What can hang from each mark
fotepu: zivor
terik: ledid nozok
nize: zivor
zota: mefez
nozok: terik
fibimab: mefez zivor
zivor: fibimab fotepu nize zota
ledid: terik
mefez: fibimab nozok

Known rows, with every way that one mark hangs from another
nozok(terik): -22  16  -4  -9  -19  -18  -17  25  -12  -33  0  30  33  10  6  -21  8  17  12  -30  4  -16  -10  28  -11  -4  26
zota(mefez(fibimab(zivor))): -19  20  33  28  -8  14  17  -42  -18  -4  1  -21  -5  -1  5  -18  7  30  -29  8  1  -20  37  -24  -13  1  62
terik(ledid): -27  19  15  -4  -12  -9  -27  14  -18  -55  -14  -7  33  6  -4  -23  10  15  11  -32  5  -2  8  30  -4  -17  11
nize(zivor(fibimab zota(mefez(nozok)))): -20  -14  -14  -52  5  -18  -21  -30  8  1  17  -65  -13  22  15  -5  1  -11  31  31  16  10  -4  10  21  5  -37
mefez(fibimab(zivor(nize)) nozok): 58  -3  9  32  -6  9  -11  11  -11  -99  3  36  24  -9  -12  17  -1  34  -39  -17  -8  7  14  -3  -25  11  20
zivor(nize zota): 3  -12  5  30  -14  -9  13  83  -4  -21  8  28  -9  12  -6  -2  1  -23  8  12  -19  -2  10  -4  6  0  -16
terik(ledid nozok): -14  13  9  -30  0  -6  -64  -1  -15  -86  -22  -1  59  -22  -14  -4  1  8  44  -27  9  19  37  83  1  -22  41
mefez(nozok): -15  2  14  8  15  -22  -13  35  -20  -50  6  -30  28  15  23  -8  6  44  -9  -16  3  -16  -49  -26  -24  -11  -30
mefez(fibimab nozok(terik(ledid))): 38  0  -35  -25  -2  -5  -42  -30  -15  -82  -2  40  32  -5  -26  -9  8  35  -20  -43  9  33  5  16  -18  11  37
zivor(fibimab nize): -5  -9  17  25  -10  4  17  51  17  -45  19  -11  4  -13  10  -3  -7  -22  3  36  -11  -8  6  8  4  1  -21
zivor(zota): -40  6  22  -8  -7  -16  4  69  -24  17  -7  27  -2  30  -3  -21  10  3  16  -19  -4  -5  -9  5  0  -19  3
zota(mefez(fibimab(zivor) nozok(terik))): 12  9  -14  -7  -1  3  -7  -79  -14  -23  2  -13  4  0  5  -18  1  29  -25  3  4  -3  9  -9  -14  13  37
zota(mefez): -56  16  32  24  5  -4  18  -20  -18  18  8  -65  -4  10  29  -29  8  27  -11  20  4  -35  -1  -42  -11  -9  20
zota(mefez(fibimab)): -35  15  33  32  1  11  19  -33  -19  9  10  -38  -9  -1  6  -22  12  34  -32  12  4  -18  31  -50  -15  0  62
nize(zivor(fibimab)): -24  -1  22  -15  -6  -14  -21  14  9  -44  21  -60  14  11  20  7  6  9  21  13  17  -11  4  13  7  -1  -17
fibimab(zivor(nize)): 19  13  35  50  -29  3  5  49  -4  -77  -6  27  27  0  12  8  -6  5  -5  -2  -17  -34  15  32  -11  -2  1
fotepu(zivor): -34  18  15  38  23  -5  8  29  10  1  27  -20  -4  10  10  27  5  21  3  -25  -6  -28  -20  -46  -12  -2  2
fibimab(mefez zivor(fotepu nize zota)): 34  -4  -8  14  -22  10  17  8  6  58  -29  40  -11  -9  -9  19  -10  -33  2  1  -7  2  11  24  16  1  -17
zota(mefez(fibimab(zivor(nize)))): -3  14  27  41  -11  17  20  -37  -11  -16  6  -20  -8  -7  4  -11  4  20  -32  19  -4  -19  44  -27  -11  7  55
zivor(fibimab fotepu nize zota(mefez)): 29  -36  -30  -11  12  10  11  11  44  42  4  17  -39  -24  -15  10  -10  -78  28  39  -6  16  16  -5  30  17  -43
zota(mefez(fibimab(zivor) nozok)): 1  10  10  13  6  7  4  -61  -18  -20  3  -34  0  1  10  -14  3  37  -33  9  2  -10  9  -31  -18  5  30
fibimab(mefez(nozok) zivor(nize zota)): 25  -4  -23  -6  -19  -3  13  -19  -14  31  -21  8  -5  11  7  1  -14  -9  -7  18  -11  10  -19  28  9  -3  -39
ledid(terik(nozok)): -4  13  28  -34  0  3  -49  25  -3  -49  -11  2  66  -4  -24  4  4  7  28  -45  9  -3  24  61  -6  -19  43

Rows
37  7  16  14  -3  5  -16  3  -20  -80  -6  35  27  -1  -10  6  5  48  -35  -32  -1  6  4  2  -28  2  30 | mefez(fibimab(zivor) nozok)
29  0  -19  -7  1  -6  -28  -6  -16  -68  7  37  26  -2  -16  -5  9  44  -28  -36  7  20  -4  -6  -24  11  39 | mefez(fibimab nozok(terik))
-43  5  -19  -24  22  -1  20  -11  16  91  16  -12  -39  15  -3  13  -3  -20  21  1  -3  12  -27  -14  18  -5  -16 | fotepu(zivor(fibimab(mefez) zota))
-13  -8  -31  2  17  4  26  0  30  65  27  -9  -44  2  -6  26  -10  -38  16  22  -14  14  -11  -22  22  8  -30 | fotepu(zivor(fibimab(mefez) nize zota))
-35  7  -14  -5  30  -1  14  -25  19  52  24  -43  -21  4  12  20  -4  5  7  2  0  -1  -40  -31  3  -3  -24 | fotepu(zivor(fibimab(mefez(nozok))))
7  8  -36  -52  -22  -12  -4  -47  -24  55  -33  27  4  23  5  -16  -8  2  6  -9  2  16  -33  56  9  -9  -20 | fibimab(mefez(nozok(terik)) zivor(zota))
-42  -9  -20  -71  4  -9  13  -7  -12  91  -13  -6  -26  21  1  -31  -3  -21  20  20  6  34  -38  27  22  -19  -35 | zivor(fibimab(mefez(nozok)) zota)
51  5  35  59  -19  23  -1  42  4  -71  -4  67  17  -24  -27  27  5  13  -31  -30  -7  -7  55  -2  -18  11  58 | mefez(fibimab(zivor(fotepu nize)))
-12  -8  -31  6  23  5  22  -13  35  40  34  -20  -46  3  -1  21  -10  -41  20  30  -16  4  -3  -29  20  15  -28 | fotepu(zivor(fibimab nize zota(mefez)))
-46  2  5  -33  5  -4  14  -15  -8  47  -2  -44  -2  4  19  -23  -2  9  -1  21  10  8  -40  7  3  -18  -22 | zivor(fibimab(mefez(nozok)))
52  -7  -14  25  -6  5  4  -18  9  9  -19  0  11  -18  10  28  -13  -4  -15  3  -2  -6  -18  4  -2  6  -40 | fibimab(mefez(nozok) zivor(fotepu nize))
51  -5  9  27  -19  4  -5  62  13  -38  -18  73  10  -6  -12  25  -6  -32  15  -20  -14  -14  19  34  3  5  -17 | fibimab(zivor(fotepu nize zota))
0  -25  -30  -60  29  -2  -7  -15  24  69  -10  6  -29  -5  -8  -7  -3  -46  34  9  10  22  -24  0  21  1  -44 | zivor(fibimab fotepu zota(mefez(nozok)))
33  4  9  40  -20  13  18  1  9  28  -21  13  6  -21  4  24  -9  -12  -12  2  -4  -17  9  10  3  2  -8 | fibimab(mefez zivor(fotepu nize))
-17  -9  5  15  -12  9  31  13  11  21  12  -34  -10  -15  12  -7  -9  -22  -6  51  -7  4  0  2  12  -2  -20 | zivor(fibimab(mefez) nize)
44  -5  2  24  -13  7  2  22  15  -16  -16  46  -3  -7  -6  18  -8  -35  13  -2  -13  -17  23  22  7  10  -15 | fibimab(zivor(fotepu nize zota(mefez)))
38  -36  -20  -7  5  6  2  70  43  10  1  54  -21  -22  -24  21  -8  -74  32  14  -8  20  10  14  25  11  -46 | zivor(fibimab fotepu nize zota)
7  -11  1  0  15  6  0  14  5  55  -10  35  -25  -6  -25  3  11  -18  5  -22  6  6  22  -35  5  5  22 | zivor(fotepu zota(mefez(fibimab)))
9  -13  5  -8  4  -19  -34  44  15  -17  8  -13  4  11  -2  30  10  -8  31  -20  17  -6  10  -8  11  7  -24 | nize(zivor(fotepu zota))
-38  1  -12  -45  0  -7  6  -27  -5  45  -3  -30  3  4  16  -26  -3  4  5  17  11  14  -39  21  5  -13  -18 | zivor(fibimab(mefez(nozok(terik))))
4  8  3  -13  -17  4  11  -3  -8  83  -39  38  -5  4  -6  6  -3  -14  8  -20  4  0  -4  32  11  -13  -4 | fibimab(mefez zivor(fotepu zota))
-15  5  10  17  15  3  7  -50  -19  -7  12  -52  -5  1  12  -18  8  42  -35  13  6  -7  3  -57  -19  5  31 | zota(mefez(fibimab nozok))
-5  4  -15  -3  9  -1  -4  -69  -15  -10  12  -31  0  0  6  -22  6  35  -28  6  8  0  3  -37  -16  11  36 | zota(mefez(fibimab nozok(terik)))
-25  6  -17  -10  12  -16  -5  -57  -14  -1  9  -59  7  11  29  -30  3  27  -6  14  7  -17  -29  -29  -11  3  -5 | zota(mefez(nozok(terik)))
-2  -20  -7  -14  -11  0  15  59  14  -2  8  28  -20  4  -9  -10  -7  -52  24  36  -16  18  6  29  22  0  -32 | zivor(fibimab nize zota)
10  9  24  42  -5  19  15  -34  -1  -11  3  -12  -8  -16  -1  -1  4  13  -30  11  -2  -19  45  -32  -10  12  50 | zota(mefez(fibimab(zivor(fotepu nize))))
-5  -13  -7  -27  22  2  -1  -3  21  61  -10  -17  -2  -22  4  7  -2  -13  8  -1  17  10  -37  -10  6  -7  -37 | zivor(fibimab(mefez(nozok)) fotepu)
-35  0  -31  -31  29  -4  14  -19  16  82  17  -16  -37  16  -1  14  -5  -16  20  0  -2  17  -40  -17  16  -3  -32 | fotepu(zivor(fibimab(mefez(nozok)) zota))
59  -6  -2  -1  4  5  -23  14  -8  -53  -15  66  15  -4  -27  19  4  22  -21  -44  1  19  6  4  -18  7  17 | mefez(fibimab(zivor(fotepu zota)) nozok)
